Each row was made from one small tree. The marks that hang from a mark follow it in brackets, in the order of their numbers. Every link used is in the known rows. Write each row's tree.
In the rows, 128 means zero.
Known rows
J_21(J_8 J_253): [145 158 135  85 159  94 144 117 135 130 124 146 120 129 123 102 133 131
 149 145 159]
J_8(J_112(J_522) J_213 J_896): [138 109 163 189 150 122 154 107 117 235 127 123 139 105 107 142 142 147
 119 143 107]
J_896(J_8(J_213 J_522)): [151  98 144 177 102 127 126 108 120 153 142 144 126 119 114 128 134 139
 152 126  89]
J_8(J_112 J_213): [141 114 164 159 115 112 140 123 135 187 134 129 138 112 109 107 133 143
 137 121 108]
J_896(J_8): [155 142 141 139 139 121 114  99 133 121 131 138 126  99 117 111 127 123
 136 126 118]
J_896(J_8(J_213 J_522(J_112))): [138  81 150 211  59 134 142 103 112 154 120 137 115 142 110 123 134 140
 143 134  82]
J_8(J_213 J_522 J_896): [148 125 147 179 150 112 133 113 127 231 124 133 132 116 112 133 146 146
 125 128 107]
J_319(J_21): [158 149 135 120 189 106 109 121 158 147 147 134 136 107 111  99 124 127
 111 117 124]
J_896(J_8(J_522)): [146 119 142 157  93 126 123  94 121 134 138 145 126 108 119 126 125 130
 152 120 112]
J_8(J_522 J_896): [147 145 141 168 133 112 124  96 127 217 118 139 128 107 117 129 137 136
 128 120 124]
J_319(J_21(J_8(J_213) J_253) J_896): [139 134 135 126 252  94 115 130 163 101 169 123 137 133 106 122 131 134
 140 129 139]
J_21(J_8): [147 154 133 114 168 111 126  97 150 145 130 147 124 122 118 100 142 128
 142 146 133]
J_21(J_8(J_112 J_896) J_253): [133 139 151 115 150  89 162 108 115 173 119 133 137 112 119 126 140 135
 155 139 172]
J_8(J_522): [144 140 138 143 113 116 125 105 133 177 132 144 121 119 119 116 125 136
 138 118 116]
J_21(J_8(J_213 J_522 J_896) J_253): [141 116 142 141 158  94 158 117 114 199 123 139 125 133 118 138 148 146
 152 148 140]
J_8(J_896): [153 172 138 154 178 108 116 100 142 202 111 133 130 100 115 117 141 131
 109 131 136]
J_112(J_522): [146 153 140 136 146 127 127 102 140 183 126 139 115 111 115 119 126 134
 112 142 113]
J_319(J_896): [138 176 140 166 193 118  85  92 163 142 144 131 129 105 112 118 126 127
 126 110 124]
J_253(J_21): [161 152 140  83 152 103 118 125 146 161 143 124 127 111 118  86 121 125
 109 127 122]
J_8(J_112 J_213 J_896): [143 122 161 179 147 108 140 116 130 231 121 125 145 107 108 122 147 144
 126 124 119]

Which tree is each row?
[145 118 144  78 134  99 144 116 137 143 154 123 143 118 117  91 132 128
 150 141 130] -> J_253(J_21(J_8(J_112)))
[136 116 142 118 130  99 163 128 121 163 133 141 122 149 119 123 138 146
 162 145 132] -> J_21(J_8(J_213 J_522) J_253)
[125 118 141 135  77 107 165 107 113 156 112 144 105 163 123 112 130 139
 159 149 146] -> J_21(J_8(J_522(J_112)) J_253)
[152 146 132 103 229  83 141 121 138 145 137 133 135 118 114 115 138 129
 129 136 169] -> J_319(J_21(J_8(J_896) J_253))
[135  97 164 189 108 111 150 112 112 234 130 127 144 112 109 140 142 149
 145 119 107] -> J_8(J_112 J_213 J_522 J_896)
[132 123 156 138 177 103 114 110 132  68 176 119 150  98 109 133 102 124
 161  93 144] -> J_319(J_21(J_253) J_896(J_8(J_112)))
[128  98 158 126 132 108 183 124 111 174 136 132 124 133 114 130 133 148
 157 160 132] -> J_21(J_8(J_112(J_522) J_213) J_253)
[133 111 157 111 128  94 167 130 122 151 130 132 131 133 116 112 139 143
 166 141 145] -> J_21(J_8(J_112 J_213) J_253)
[136 100 153 194  71 127 144 116 123 207 112 134 113 150 111 115 137 147
 130 134  94] -> J_8(J_213 J_522(J_112))
[148  98 150 127 174  94 154 121 133 191 145 111 152 118 110 108 152 137
 135 147 118] -> J_253(J_21(J_8(J_112 J_213 J_896)))
[141 109 143 123 161 108 157  99 122 191 147 114 145 105 115 120 138 133
 129 162 129] -> J_253(J_21(J_8(J_112(J_522) J_896)))
[159 117 136  98 176 101 137 132 151 152 150 123 132 131 114  88 145 134
 128 155 106] -> J_253(J_21(J_8(J_213)))
[143 166 140 117 227  95  96 121 158 111 164 124 134 114 109 121 111 127
 123 101 154] -> J_319(J_21(J_253) J_896)
[147 114 127  91 130 102 135 110 140 151 153 132 127 129 122 104 133 130
 147 143 120] -> J_253(J_21(J_8(J_522)))
[147 139 143 128 202  90 152 123 128 185 114 135 127 128 116 118 151 141
 134 154 148] -> J_21(J_8(J_213 J_896) J_253)
[141 141 135 120 150  94 154 104 113 180 118 143 124 127 124 135 142 138
 154 140 160] -> J_21(J_8(J_522 J_896) J_253)
[155  96 132 162 201 103 135 117 141 184 153 134 143 124 107 136 153 140
 141 141 111] -> J_319(J_21(J_8(J_213 J_522 J_896)))
[141 150 124 139 245 107  87  95 181  95 175 131 140 115 106 118 133 121
 142 120 131] -> J_319(J_21(J_8) J_896)
[135  92 155 160  56 124 139  91 106 141 144 137 136 102 117 128 121 132
 177 111 109] -> J_896(J_8(J_112 J_522))
[137 106 153 163  95 136 141  89 113 142 140 136 131  94 114 129 120 131
 150 134 111] -> J_896(J_8(J_112(J_522)))
